Each row was made from one small tree. The marks that hang from a mark follow it in brackets, in the order of their numbers. Every link used is in the known rows. Write each row's tree.
Known rows:
Z_391(Z_148): [-2.25  0.09  0.14 -1.16 -0.82  3.28 -0.40  0.28  0.64 -2.60  1.05  1.10
  0.88 -1.30 -0.50 -1.00  0.51 -0.76  1.19 -0.67  1.09 -0.41 -2.98  2.75
  1.87  2.03 -2.43]
Z_994(Z_377 Z_391(Z_148)): [-2.95  4.92  2.23 -1.17 -0.57 -0.38  1.53 -2.14 -0.73 -3.39  0.46  0.11
  0.72 -2.69  1.59 -0.93  0.95  1.36  0.27 -0.11  1.93  0.11 -2.26  2.79
 -1.06 -0.77 -1.83]
Z_994(Z_377(Z_391(Z_148 Z_846))): [-2.87  2.47  1.31 -0.83 -1.01  0.77 -2.76 -2.13 -3.38  3.53  2.01  2.32
  1.25 -2.29  2.71  1.75  1.65  2.64  0.02 -1.78  3.87  1.60  0.98  0.27
 -0.90  0.34  0.29]
Z_148(Z_391(Z_846 Z_994(Z_377)) Z_479): [ 0.99 -0.51  0.37 -0.22  0.94 -1.60 -0.45 -0.34  0.02  3.22 -1.31  0.73
 -1.14  0.84  2.39  0.56  0.02 -0.51 -1.87  2.49 -1.07 -0.78  5.30 -2.92
 -1.62 -2.10  0.70]
Z_391(Z_148 Z_994(Z_377)): [-1.07 -0.03  3.68 -2.52 -0.86 -2.49  1.85 -0.77 -1.22 -4.45  1.70  3.52
 -1.31 -1.44  3.05 -0.08  1.94  3.12 -0.17 -1.52  1.71 -0.08 -0.48  1.61
 -0.02  0.59 -1.03]
Z_148(Z_391 Z_479): [ 0.26 -0.94 -1.86  0.91  0.46  3.08 -0.08  0.38  1.12  0.98 -0.09 -3.45
  0.06 -0.68 -3.31 -2.32 -0.76 -5.52 -0.70  3.83 -2.29 -0.41  0.79 -0.40
  1.31 -2.34 -2.82]
Z_148(Z_479): [ 0.52 -0.88 -0.78  0.36  1.42  2.54  0.05  1.87  0.63  0.21  1.95 -3.89
 -1.36 -1.23 -4.14 -1.98 -0.29 -2.43  1.06  1.71 -1.80  0.35 -2.02  2.15
  1.51 -2.13 -0.96]
Z_148(Z_391(Z_994(Z_377))): [-1.64 -0.22  1.41 -1.17  2.84 -2.15  1.48 -0.98 -0.58 -2.67  0.13  1.82
 -1.78 -1.26  3.10 -0.13 -0.13 -1.63 -1.74  0.39 -0.19 -0.38  3.25  0.81
 -1.03 -3.00 -3.18]
Z_479(Z_148(Z_391(Z_994(Z_377)))): [ 1.19 -0.48  1.63 -0.92  1.81 -4.55  2.48 -2.39 -0.23 -3.83 -1.02  1.38
 -1.31  0.30  3.33 -1.06 -3.36 -0.08 -1.54  1.69  0.87  0.35  2.17 -0.20
 -2.00 -2.59 -1.37]
Z_479(Z_148(Z_391(Z_994))): [ 1.42 -1.22 -0.62 -0.52  0.87 -2.60  2.09 -1.10  0.87 -2.77 -1.43  0.66
 -0.62  2.17  1.39 -0.45 -4.75 -1.73 -0.12  0.18  0.13 -0.78  1.69  0.02
 -1.23 -0.17 -1.81]
Z_994(Z_377(Z_148)): [-1.11 -2.32  0.65 -0.16  4.64  0.30 -0.39  0.96 -0.78 -4.88  1.88 -0.09
 -0.73 -3.94 -0.72 -1.55  0.45 -1.09  1.64  0.09 -0.32  2.11 -2.58  3.55
  2.46 -2.74 -1.67]
Z_994(Z_391(Z_148(Z_479) Z_846)): [-0.17  3.26 -1.36  0.40 -2.82  1.76 -0.30 -0.17  1.67  3.75 -1.43 -1.17
  2.51  1.59 -0.85  0.48 -0.65  0.80  1.12  0.80  0.19 -1.73 -0.97 -0.94
 -0.65  2.72  1.78]
Z_994(Z_377 Z_391(Z_148 Z_846)): [-3.07  4.81  0.60 -0.89  0.23  0.27 -0.64 -2.23  0.09  1.06 -1.44  1.83
  1.82 -0.35  3.19  0.55  0.67  1.71  0.34 -0.63  2.46 -0.56 -0.61  1.79
 -2.23  0.47  0.53]
Z_479(Z_148): [ 0.50 -0.24 -0.84 -0.53  2.65  0.34  0.23  0.02  1.04 -2.50  0.36 -1.67
 -0.42  0.34 -1.72 -1.93 -4.04 -1.02  1.66  0.42  0.92  0.96 -2.80  3.83
  0.11 -1.14 -0.73]
Z_148(Z_391(Z_846) Z_479): [-0.05 -0.71 -3.11  1.26  1.02  3.93 -2.61  0.68  2.15  5.17 -1.47 -1.75
  1.19  1.54 -1.97 -0.42 -1.02 -4.38 -0.34  3.27 -1.50 -1.18  2.68 -1.81
  0.36 -0.91 -0.78]
Z_479(Z_148(Z_391)): [ 0.04 -0.44 -2.24  0.11  1.72  0.72  0.04 -1.43  1.33 -1.84 -1.57 -1.36
  0.95  0.53 -0.48 -2.26 -4.46 -3.91  0.35  2.53  0.32  0.22 -0.09  1.23
 -0.01 -1.40 -2.73]
Z_377(Z_391): [-2.73  1.21 -0.94  0.52  2.13  1.57 -0.87  0.21 -2.48  1.02  3.61 -1.41
 -0.49 -3.39 -1.87  1.22 -1.29 -1.95  1.41 -2.57  1.63  1.65 -0.34  3.18
  0.00 -2.01 -2.95]
Z_377(Z_148 Z_994(Z_391(Z_846))): [ 0.49  0.73 -3.00  1.58  3.09  0.51  0.23  0.66  3.37 -0.97 -2.11 -1.11
  1.51  1.94 -0.73  1.40 -0.74 -2.26  1.85 -2.78  0.27 -0.10 -1.47  1.38
  0.11  0.48 -0.69]
Z_391(Z_148(Z_479) Z_846 Z_994(Z_377)): [ 1.48 -0.53  2.55 -1.65 -2.39 -1.64  0.02  0.14 -0.35  1.51  0.43  2.58
 -0.75  0.72  2.23  0.72  1.93  4.19 -0.66  0.36  0.66 -0.63  1.28 -2.22
 -0.43  1.65  2.87]
Z_846(Z_391(Z_148(Z_479) Z_994(Z_377))): [ 0.85  0.82  3.61 -2.92 -5.75 -2.83  0.74 -0.12  0.09 -1.45  1.42  4.13
 -3.05 -0.29  0.06 -0.35  2.42  3.46 -1.87  0.41  0.56  1.73 -1.85  0.82
  0.89  0.06  3.00]
Z_391(Z_846(Z_148) Z_994): [-2.95 -1.96 -0.57 -0.30  2.94  0.42 -0.76  1.50  0.41  0.97 -3.22  3.40
 -0.26  3.32  2.48  2.31  0.30  3.13  0.77 -4.77 -0.64 -3.07  1.06  1.60
 -2.42  3.69  0.75]

Write each row's tree:
[-2.89 -0.48 -0.67  0.73  1.78 -0.86 -1.06  0.21 -3.01  3.09 -1.15  3.39
 -0.04  1.53  2.94  4.38  0.03  4.02  0.62 -6.41  0.90 -1.42  2.42  0.13
 -3.22  3.22  1.18]
Z_377(Z_391(Z_846(Z_148) Z_994))
[ 1.19  0.87  0.38  1.12  2.18 -1.70  2.16  0.93 -0.59 -3.41  0.97 -4.43
 -0.68 -3.33 -2.32 -1.67 -0.21 -0.59  1.00  1.92 -2.07  1.40 -2.68  1.30
  0.51 -3.18  0.56]
Z_994(Z_377(Z_148(Z_479)) Z_391)
[ 0.51  1.06  0.51  0.63 -4.12  1.97 -0.13 -0.05 -2.92  1.45  3.77 -2.38
  0.46 -2.62 -2.54 -0.40  0.83  0.00  0.14  0.24  1.09  1.61 -1.74 -1.03
  1.73  0.95 -0.41]
Z_377(Z_391(Z_148(Z_479)))
[-1.67 -2.08 -1.59  0.58  4.00  1.66 -2.65 -0.67  0.40  0.44 -1.66  1.60
  1.86 -1.06  1.60 -0.29  0.24 -2.95  0.20  1.25 -0.40  0.39  1.90 -0.24
  0.98 -1.86 -1.49]
Z_994(Z_377(Z_148(Z_391(Z_846))))
[-1.27  0.10  2.32 -2.27 -0.34 -1.42 -0.46 -0.83 -0.24 -0.27 -0.39  5.33
  0.01  0.77  4.59  1.47  1.63  3.93 -0.19 -2.20  2.28 -0.94  1.72  0.25
 -1.09  2.07  0.98]
Z_391(Z_148 Z_846 Z_994(Z_377))
[-1.42 -2.51 -0.36  0.03  3.91  0.96 -0.20 -0.39 -0.58 -4.10  0.24  0.04
  0.66 -3.19  0.22 -2.17  0.36 -3.90 -0.03  2.06 -0.95  1.20 -0.11  0.86
  2.19 -3.13 -3.50]
Z_994(Z_377(Z_148(Z_391)))
[-0.37 -1.83  1.91 -0.23  2.15 -2.02 -0.40  1.32 -0.95  1.52 -2.27  0.77
 -2.25  1.87  2.12  0.74  2.27  4.71 -1.07 -0.73 -1.51 -1.51  1.20 -0.82
 -2.75  0.37  3.64]
Z_391(Z_846(Z_148(Z_479)) Z_994(Z_377))
[ 0.94 -0.93 -1.99 -0.19  1.22 -1.91 -0.14 -1.20  1.65  1.46 -3.30  2.48
  1.02  4.14  3.09  1.22 -4.95 -0.55  0.54 -0.55  0.90 -1.45  3.93 -1.42
 -2.14  1.47  0.53]
Z_479(Z_148(Z_391(Z_846 Z_994)))
[-0.14 -2.75  0.04  0.73 -0.13 -0.23  1.83  0.81 -0.17 -1.04 -2.71 -0.85
 -0.69  2.05  0.15 -0.52  0.42 -0.71 -1.75  0.67 -3.40 -2.64  1.50 -2.35
 -0.82  1.26 -1.09]
Z_846(Z_148(Z_391(Z_994) Z_479))
[ 1.23 -1.77 -1.72  0.87  0.03  0.14 -0.52  0.67  1.36  4.06 -1.66  0.53
  0.13  2.85  0.44  1.24 -1.60 -1.91 -0.70  1.12 -2.00 -1.95  4.63 -3.18
 -0.73  0.39  0.14]
Z_148(Z_391(Z_846 Z_994) Z_479)
[ 3.40  0.27 -2.66  2.61  1.03  0.31  0.37  1.66  3.24  0.36 -1.95 -4.29
  0.90  2.02 -3.20  0.11 -0.46 -2.43  1.17  0.12 -1.33 -0.09 -1.78 -1.05
  0.64  0.00  1.27]
Z_377(Z_148(Z_479) Z_994(Z_391(Z_846)))
[ 0.59 -0.46 -1.08 -0.15 -2.22  3.46 -2.09  0.78  1.24  3.46 -0.20 -0.11
  1.75  1.50 -1.64 -0.66  0.90  0.25  0.56  1.12 -0.02 -1.03 -1.05 -0.97
  1.35  2.65  1.59]
Z_391(Z_148(Z_479) Z_846)
[ 0.09  0.88  0.17 -1.58 -5.46  2.50 -1.52  0.53  1.99  0.56  1.00  1.75
 -0.57  0.59 -3.95 -1.41  1.00  0.00 -0.45  1.17 -0.03  1.78 -3.78  1.90
  3.15  1.67  1.85]
Z_846(Z_391(Z_148(Z_479)))
[-2.84  2.43  2.77 -1.15 -1.41  0.14 -0.26 -2.18 -4.08 -1.02  3.82  0.99
  0.04 -4.77  1.46  0.17  1.86  1.56 -0.75 -1.38  3.64  1.95 -1.28  1.53
  0.34 -1.26 -1.65]
Z_994(Z_377(Z_391(Z_148)))
[ 3.04 -2.80 -1.40  1.99 -0.46 -2.14 -0.34  1.95 -2.51  2.79  2.24 -0.23
 -0.22 -0.21 -0.64  3.28 -1.35  1.52  2.22 -3.43 -1.00  0.82  2.21 -3.33
  0.60  2.06  2.73]
Z_377(Z_148(Z_479) Z_391(Z_846 Z_994))
[ 2.01 -0.13  2.00  0.27 -5.04 -2.03  1.96  0.12 -3.11  0.16  3.88 -0.23
 -0.33 -1.41 -0.72  1.51  0.39  2.63 -0.02 -2.31  0.53  0.62  0.23 -2.55
  0.48  2.48  0.33]
Z_377(Z_391(Z_148(Z_479) Z_994))
[-0.15  1.99  1.16 -0.18 -2.62  0.46 -2.45 -1.19 -3.69  5.04  2.62 -0.47
  0.28 -2.05  0.58  0.46  2.09  2.69 -0.91  0.68  2.18  1.89  0.36 -2.38
 -0.03 -0.14  2.22]
Z_994(Z_377(Z_391(Z_148(Z_479) Z_846)))
[ 0.57  0.64 -1.84  1.58  2.98  0.26  2.36  0.56  2.57 -5.28 -0.47 -3.20
 -0.02 -0.26 -2.05 -0.34 -0.38 -3.54  1.79 -1.82 -0.34  0.60 -3.42  2.68
  0.91 -1.34 -2.38]
Z_377(Z_148 Z_994(Z_391))
[ 0.07  2.16 -1.97  1.83  1.32  1.31 -0.21  0.52  2.97  2.19 -4.55 -4.17
  0.00  4.57 -1.57  0.33  1.40  0.10 -1.32 -0.46 -0.92 -2.05 -1.89 -0.22
 -2.86  0.60  1.72]
Z_377(Z_994(Z_391(Z_846(Z_148(Z_479)))))
[ 3.67  0.03 -1.57  2.12  0.59 -0.29  2.80  1.33  2.43 -4.12 -0.07 -6.02
 -0.36 -0.05 -4.48 -1.24 -0.44 -3.53  1.04  0.88 -2.16  0.76 -4.03  0.23
  1.93 -1.69 -0.69]
Z_377(Z_148(Z_479) Z_994(Z_391))
[-1.01  0.64  0.49 -0.20 -2.87 -0.68 -0.90 -0.93 -2.50  2.87  1.67  4.49
  1.45  0.47  3.09  4.20 -0.32  3.44  0.83 -5.35  3.01 -0.54  2.36 -1.41
 -1.12  4.36  0.77]
Z_377(Z_391(Z_148 Z_846 Z_994))
[-1.83 -0.54 -0.71 -0.50 -1.11  2.71 -1.92  1.56  1.11  0.89 -1.58 -0.02
 -1.78  1.32 -3.94 -1.43  1.29  0.28 -0.97  0.10 -1.72  0.29 -4.23  3.25
  0.71  0.52  2.27]
Z_846(Z_148(Z_479) Z_391)
[ 0.07  3.02  0.08  0.40 -3.17  1.21  1.58 -0.27  0.82 -1.09  0.43 -3.15
  1.17 -0.54 -2.17 -1.12 -0.33 -0.13  0.82  1.15 -0.59 -0.54 -2.92  0.36
  0.39  1.04 -0.28]
Z_994(Z_391(Z_148(Z_479)))
[ 1.93 -1.67  2.02 -0.66 -3.79 -1.05  2.24  1.31  0.26 -2.29  1.71  0.26
 -1.05  0.31 -0.87 -0.36  0.52  1.62  0.34 -0.17 -0.86 -0.79 -1.15 -0.95
  1.43  2.76  0.11]
Z_391(Z_148(Z_479) Z_994)
[-1.82 -0.13  0.29 -1.14  2.83 -1.23 -0.62 -0.90  0.05  1.82 -1.63  3.81
 -0.77  0.95  4.47  1.52 -0.15 -0.74 -0.97 -0.19  0.33 -1.07  5.41 -0.47
 -2.30 -1.72 -1.29]
Z_148(Z_391(Z_846 Z_994(Z_377)))
[ 1.77  3.40 -1.20  0.64 -3.12  1.32  0.33 -0.67  3.28  2.15 -2.17 -2.65
  1.70  3.55 -1.46 -0.26  1.26 -0.33 -0.60  0.80  0.81 -1.60 -1.78 -1.52
 -0.69  1.63  1.18]
Z_377(Z_994(Z_391(Z_148(Z_479) Z_846)))
[ 1.33  0.32  0.29  0.46 -4.92 -1.01 -0.59 -0.07 -2.70  4.49  1.87  1.40
  0.96  0.93  0.66  3.33  0.34  3.92  0.46 -2.76  1.31 -0.42  2.26 -3.63
 -0.48  3.67  2.46]
Z_377(Z_391(Z_148(Z_479) Z_846 Z_994))
[ 2.54 -2.38  1.61 -1.02 -1.02 -3.67  0.62  2.13  0.14 -2.76  1.86  2.64
 -3.41 -1.21 -1.55 -0.10  0.64  1.69 -0.20 -0.21 -1.55  3.20 -2.05  1.22
  2.18 -1.64  3.25]
Z_846(Z_391(Z_994(Z_377(Z_148(Z_479)))))
[ 0.95 -2.56 -1.36  1.32  2.09  1.55 -2.31  0.22  0.29  1.84 -1.11 -1.17
  1.31 -0.47 -0.30 -1.45  0.58 -2.63 -0.77  3.96 -1.98  0.89  1.69 -2.83
  2.07 -2.35  0.78]
Z_994(Z_377(Z_148(Z_391(Z_846) Z_479)))
[ 1.64 -2.65 -0.40  0.89  1.87  0.95  0.15  0.37 -0.34 -2.60  0.80 -2.99
 -0.02 -2.94 -2.01 -3.40  0.68 -3.62 -0.75  4.79 -2.62  1.89 -0.27 -1.50
  2.58 -3.66 -1.34]
Z_994(Z_377(Z_148(Z_391 Z_479)))
[-0.44 -1.67  1.83  0.15  0.93 -1.63  1.83 -0.15 -1.23 -2.02 -2.21 -0.35
 -2.19  0.65  1.74 -1.18  2.02  0.81 -3.16  2.20 -2.46 -1.71  1.90 -2.18
 -1.75 -1.38 -0.71]
Z_846(Z_148(Z_391(Z_994(Z_377)) Z_479))
